Each row comes from the steps of one walk. Every step used is in the known rows, and no mark comes twice. Write the walk behind each row, first mark first.
In the rows, 100 means zero.
Known rows
p -> s -> g -> c: [114, 113,  81,  95,  90,  82,  84, 102,  95,  93, 145,  96, 103, 110, 110,
  93, 112,  78,  88,  96,  96,  96,  97, 116,  87,  71,  83, 107, 121]
s -> g -> c -> e -> f -> w: [115, 131,  78,  94,  93,  86,  74, 116,  89,  85, 109,  94, 104,  88, 105,
  80,  83,  76, 140, 101,  72,  76,  84, 123,  82, 114, 101, 112, 127]
f -> e -> c -> g -> s -> p: [114,  96, 108,  86, 105,  65,  76, 104, 102,  99,  94,  86,  80,  90, 113,
  96,  85,  84, 116,  81, 122,  67,  78, 101,  74, 131, 101, 104,  81]
p -> s: [103, 101,  88, 100, 100,  88,  88, 104, 106,  92, 112,  96, 102, 100, 102,
  99, 109,  91,  98, 100,  95,  95,  97, 111, 100,  89,  92, 101,  95]
f -> g -> c -> e -> s -> p: [122, 103,  97,  95,  94,  60,  71,  83,  84, 109, 146,  83,  84,  84, 109,
  97, 117,  81, 120,  70,  96,  70,  65, 112,  67,  80, 128,  96,  94]
p -> s -> g -> f: [111, 121,  81,  77,  94, 101,  88, 115, 115,  89, 150,  99, 105, 118, 109,
  94, 117,  86,  90, 101,  82, 100, 105, 117,  90,  74,  83, 113, 110]
p -> s -> g -> f -> e: [111, 131,  85,  70, 100,  98,  73, 120, 114,  89, 141,  97, 101, 104, 116,
  92, 111,  84, 101, 100,  68,  91, 102, 115,  82, 106,  87, 118, 113]
c -> g -> f -> w -> l: [104, 114,  85,  73,  86,  78,  88, 129,  96, 115,  88,  87, 107, 113,  84,
 103,  72,  94, 148,  99,  84,  76,  90, 105,  96,  72,  97, 100,  75]
w -> l: [107, 114,  98,  98, 110,  83, 105, 105,  85, 110,  98,  93, 101,  96, 100,
 101,  94,  89, 114,  96, 105,  82,  91, 105, 105,  78,  97,  94,  84]
w -> f -> g: [ 97, 105,  92,  76,  92,  68,  88, 111,  92, 102, 122,  96,  93,  99, 109,
 103,  90, 100, 133,  90,  87,  91,  94, 103,  94,  80, 102,  98, 106]
f -> w: [100, 108,  89,  93, 101,  76,  86, 110, 104,  95,  92,  95,  99,  95,  95,
  90,  84,  90, 129,  99,  92,  81,  87, 106, 110, 115, 113,  92,  88]
l -> g -> c -> e: [106,  99,  85,  98, 108,  93,  75, 105,  77,  97,  99,  89,  94,  87,  95,
  91,  87,  82, 122,  91, 100,  86,  64, 109,  79, 121,  94, 100, 115]
c -> e -> f: [110, 120,  91,  97, 112, 102,  92, 104,  95,  88,  86, 100, 101,  81, 103,
  89,  92,  96, 131, 102,  82,  81,  86, 114,  93, 115, 100, 112, 116]
e -> s -> g -> f: [114, 126,  90,  73, 105,  92, 102,  94, 103,  99, 167, 104,  96, 108, 121,
  91, 124,  91,  88,  91, 104,  90,  91, 112,  90,  58, 103, 109, 116]
e -> f -> w -> l: [ 99, 128,  92,  85,  98,  80,  88, 128,  97,  95,  70,  93, 104,  97,  95,
  91,  72,  83, 148, 103,  73,  82,  93, 112, 106, 101, 113,  97,  81]
l -> e -> s -> p: [107, 113,  95,  68, 112,  74,  79,  77, 116, 107, 139,  98,  85,  95, 119,
 110, 116,  81,  83,  81, 103,  71,  73, 112,  95, 104, 109, 108,  97]
p -> s -> g -> c -> e: [121, 110,  82, 114,  95,  88,  80,  98,  85,  92, 142,  90, 106,  94, 109,
  93, 117,  76,  97,  96,  97,  83,  83, 123,  76,  83,  76, 109, 123]
w -> c: [106, 101,  90,  90,  94,  84,  97, 117,  99, 104, 103, 100,  91,  94, 112,
 102,  97,  86, 105,  98, 102,  87, 101, 105,  94,  92, 104, 104, 114]
e -> l: [104, 112,  88,  70, 114,  88,  93, 108, 111,  97,  79, 106, 100,  98, 102,
  82,  85,  98, 114,  97,  83,  94, 105, 106, 108, 107, 116, 109, 105]
f -> g -> s -> p: [113,  97, 106,  80, 102,  63,  90, 102, 113, 106, 130,  89,  83, 103, 110,
  97,  89,  92, 111,  74, 112,  79,  83,  96,  96,  94, 127,  91,  70]
f -> e -> c: [104, 121,  97,  94, 114,  81,  75, 111,  85,  85,  86,  97,  89,  74, 111,
  89,  93,  81, 125,  99,  90,  82,  88, 110,  89, 144,  98, 101, 102]
w -> l -> e -> f -> g: [ 94, 141,  82,  43, 103,  78,  79, 123,  98, 104, 103,  97, 103,  95, 111,
 110,  69,  91, 148,  95,  55,  80,  88, 111, 108,  96, 101, 115,  99]
l -> g -> f -> e: [ 96, 120,  89,  57, 113, 103,  68, 127, 102,  93,  98,  96,  90,  94, 104,
  88,  79,  90, 127,  96,  70,  94,  83, 100,  86, 142, 103, 109, 104]
p -> s -> g -> f -> e -> l: [111, 134,  80,  52, 103,  99,  66, 132, 126,  86, 118, 101, 105, 108, 117,
  80,  99,  86, 108, 100,  53,  99, 113, 118,  86, 114, 102, 128, 116]
s -> p: [113, 100,  99,  88, 106,  79,  91,  93, 113, 105, 106,  96,  90, 105, 105,
  93, 106,  86,  97,  89,  97,  78,  96, 105,  96, 105, 112,  98,  90]
g -> f: [108, 124,  90,  83, 102,  97,  95, 113, 104, 100, 111, 101,  98,  98, 102,
  94,  95,  96, 111,  99,  81,  96,  98, 105,  98,  98, 102, 106, 112]
w -> l -> g -> s -> p: [107,  91, 113,  87, 113,  80,  94, 111, 102, 112, 104,  83,  84, 112, 101,
 100,  84,  74,  99,  76, 129,  81,  70, 100,  93,  95, 110,  85,  58]
e -> f: [102, 122,  89,  79, 109,  95,  96, 111, 106,  90,  88, 105, 100,  97, 107,
  88,  88,  98, 121, 103,  78,  92, 102, 106, 103, 103, 106, 111, 115]
l -> g: [ 94,  96,  89,  71, 115,  93,  88, 108, 101,  94, 103,  98,  94, 107,  98,
  90,  87,  94, 112,  93, 103,  92,  81, 101, 102, 108,  99,  95,  93]
c -> e -> s: [114, 103,  99, 114, 116,  88,  97,  76,  84, 101, 128,  94,  93,  77, 108,
  98, 121,  93, 106,  89, 123,  74,  68, 114,  88,  84, 104,  99, 101]

Write each row's walk
[112, 109,  89, 104,  81,  84,  79, 125,  95, 101, 117,  88,  87,  76, 105,
  99, 103,  73, 127,  91,  92,  76,  73, 118,  72,  95, 117, 103, 107]	g -> f -> w -> c -> e -> s
[115, 108,  97,  58,  99,  79,  75,  96, 113, 113, 129,  91,  84, 104, 112,
 101, 111,  95, 108,  82,  90,  69,  85, 103,  70,  90, 116, 115,  93]	c -> g -> f -> e -> s -> p
[116,  98, 110, 100, 110,  76, 100,  94, 113, 106, 113,  93,  83,  96, 110,
  96,  97,  87,  88,  81, 126,  81,  84, 101,  97, 105, 116,  93,  82]	g -> s -> p
[105, 104, 101,  83, 106,  70,  98, 103,  99, 103, 126,  93,  91,  91, 109,
  98,  81, 104, 121,  83, 117,  88,  81,  95, 107,  86, 118,  93,  85]	f -> g -> s
[ 96, 110,  79,  67, 102,  77,  79, 101,  95,  97,  94, 101, 100,  92, 108,
 109,  82,  94, 121, 100, 102,  74,  80, 110,  95, 113,  71, 116, 109]	l -> e -> c -> g
[107, 104,  79,  62,  78,  89,  96, 128, 110, 113, 106,  98,  93, 108, 105,
 107,  88, 100, 117, 100,  89,  86, 104, 101,  79,  68,  95, 117, 121]	w -> c -> g -> f
[104, 125,  96,  46, 102,  72,  74, 111, 126,  98, 116,  97,  85,  92, 121,
 104,  70,  89, 122,  80,  76,  80,  82, 104, 100, 119, 120, 115,  96]	l -> e -> f -> g -> s -> p
[103, 113,  95,  97, 100,  73,  91, 117,  90, 107,  84,  89, 103,  99,  91,
  96,  80,  82, 136,  97,  97,  76,  87, 108, 109,  99, 107,  85,  69]	f -> w -> l
[ 97, 107,  81,  61, 107,  84,  74, 121,  98,  96,  77, 101,  97, 103,  99,
  79,  71,  84, 120,  91,  78, 105,  90, 104,  94, 116, 116, 107, 118]	e -> l -> g -> c
[ 93, 127,  73,  56,  85,  82,  68, 140, 117,  90,  77, 102,  94,  84, 115,
 104,  63,  74, 135, 105,  60,  79,  94, 115, 100, 137, 107, 120, 126]	l -> e -> f -> w -> c
[111, 131,  81,  68, 106,  72,  85,  79,  90, 104, 170, 103,  93,  89, 129,
 106, 112,  79,  81,  87, 105,  81,  74, 116,  93,  77,  90, 116, 137]	l -> e -> s -> g -> c
[110, 144,  88,  58, 107,  87,  94, 101,  96, 112, 168, 100,  99, 103, 123,
 114, 113,  78,  90,  90,  92,  80,  77, 120,  95,  61,  83, 116, 110]	w -> l -> e -> s -> g -> f
[110, 109,  96,  85,  90,  84,  91, 130,  97,  96, 107,  92,  86,  74, 118,
  99,  76,  89, 144,  88,  96,  81,  81, 108,  80,  93, 119, 110, 112]	w -> c -> e -> f -> g -> s
[116,  99,  88,  99,  91,  77,  87, 107,  93,  97, 146,  90,  91,  91, 120,
  96, 115,  72, 113,  89, 119,  63,  72, 122,  79,  78, 110, 100, 104]	f -> w -> c -> e -> s -> g
[ 90, 108,  76,  43,  84,  91,  62, 166, 124,  92,  69,  97,  93, 109,  97,
  80,  57,  74, 140,  97,  55, 102,  98, 108,  88, 131, 127, 109, 104]	e -> l -> g -> f -> w -> c
[105, 117,  85,  79,  92,  64,  82, 107,  85, 105, 120,  94,  96,  93, 105,
  96,  85,  95, 131,  88,  82,  91,  90, 101,  94,  86, 114,  99, 111]	f -> g -> c
[116, 122,  84,  87, 102,  79,  95,  96,  87, 101, 138, 102,  98, 104, 114,
  89, 100,  86,  96,  95, 101,  88,  94, 110,  94,  79,  92, 105, 129]	s -> g -> c
[113, 142,  91,  71, 107,  92,  74, 124,  93,  82, 125, 101,  93,  91, 118,
  81,  99,  75, 117, 100,  74,  86,  95, 115,  80, 127,  88, 113, 121]	s -> g -> f -> e -> c
[120,  99,  92,  95, 100,  86,  99,  94,  87, 103, 159,  96,  90,  91, 128,
  99, 129,  81,  93,  89, 129,  69,  78, 119,  74,  60,  98, 107, 119]	w -> c -> e -> s -> g
[ 97, 141,  86,  62, 111,  92,  89, 116,  99, 101,  86, 102, 104,  90, 110,
 109,  77,  84, 123, 102,  70,  82,  90, 113, 109, 110,  87, 118, 113]	w -> l -> e -> f
[116, 112,  90, 118, 104,  85,  87,  94,  74, 103, 103,  92,  98,  74, 100,
  95,  96,  86, 118,  94,  96,  81,  75, 112,  82, 107,  95, 104, 121]	g -> c -> e
[116,  83, 104,  84, 103,  71, 101,  89, 115, 115, 112,  90,  89, 112, 105,
 103,  89,  98,  98,  80, 135,  73,  85,  96,  90,  81, 105, 100,  78]	c -> g -> s -> p
[103, 131,  81,  65,  91,  72,  79, 119,  91,  94, 106,  99,  97,  91, 108,
  90,  75,  95, 145,  94,  56,  97,  98, 104,  93,  90, 120, 108, 122]	e -> f -> g -> c
[ 95, 114,  89,  85, 106,  96,  72, 136,  88,  88,  63,  84, 104,  96,  87,
  88,  65,  77, 163,  99,  79,  77,  68, 116,  91, 122, 106,  96,  73]	c -> e -> f -> w -> l -> g
[ 98, 114,  84,  71, 102,  74,  84, 108,  83, 107,  89,  94, 104,  95, 103,
 116,  78,  86, 126,  98, 102,  70,  78, 113,  95,  94,  66, 111,  93]	w -> l -> e -> c -> g
[ 95, 115,  81,  47, 110, 104,  78, 135, 117,  92,  82, 104,  97, 111,  97,
  79,  74,  95, 122,  95,  64, 109,  97, 105,  97, 121, 116, 113, 107]	e -> l -> g -> f
[100, 108,  91,  89, 104,  82,  86, 119,  74, 108,  96,  88,  97, 102,  95,
  97,  80,  77, 119,  91,  97,  93,  75, 104,  92,  89,  96,  92,  91]	w -> l -> g -> c
[107, 113,  84,  73,  88,  87,  82, 131,  95,  94, 103,  94,  93,  84, 113,
  97,  84,  91, 150,  95,  68,  77,  93, 112,  81,  97, 115, 114, 118]	w -> c -> e -> f -> g
[110, 106,  84,  87, 103,  89,  92, 100, 109,  89, 145,  98, 105, 116, 111,
  94, 118,  89,  87,  99, 105,  91,  99, 115,  98,  71,  85, 105, 103]	p -> s -> g
[ 98, 104,  84,  81, 103,  85,  81, 109,  86,  97, 103,  95,  93, 101, 100,
  90,  83,  84, 113,  91,  97,  98,  78, 102,  91, 107, 101,  97, 113]	l -> g -> c
[100, 125,  89,  77, 113,  82,  92, 104,  91, 113, 104,  97, 102,  89, 106,
 115,  85,  85, 111,  97,  91,  75,  80, 110, 110, 102,  83, 107,  98]	w -> l -> e
[ 92,  99,  84,  53, 118,  94,  81, 119, 113,  93,  76, 103,  98, 112,  99,
  78,  75,  95, 118,  93,  85,  99,  93, 103, 105, 117, 115, 106,  97]	e -> l -> g
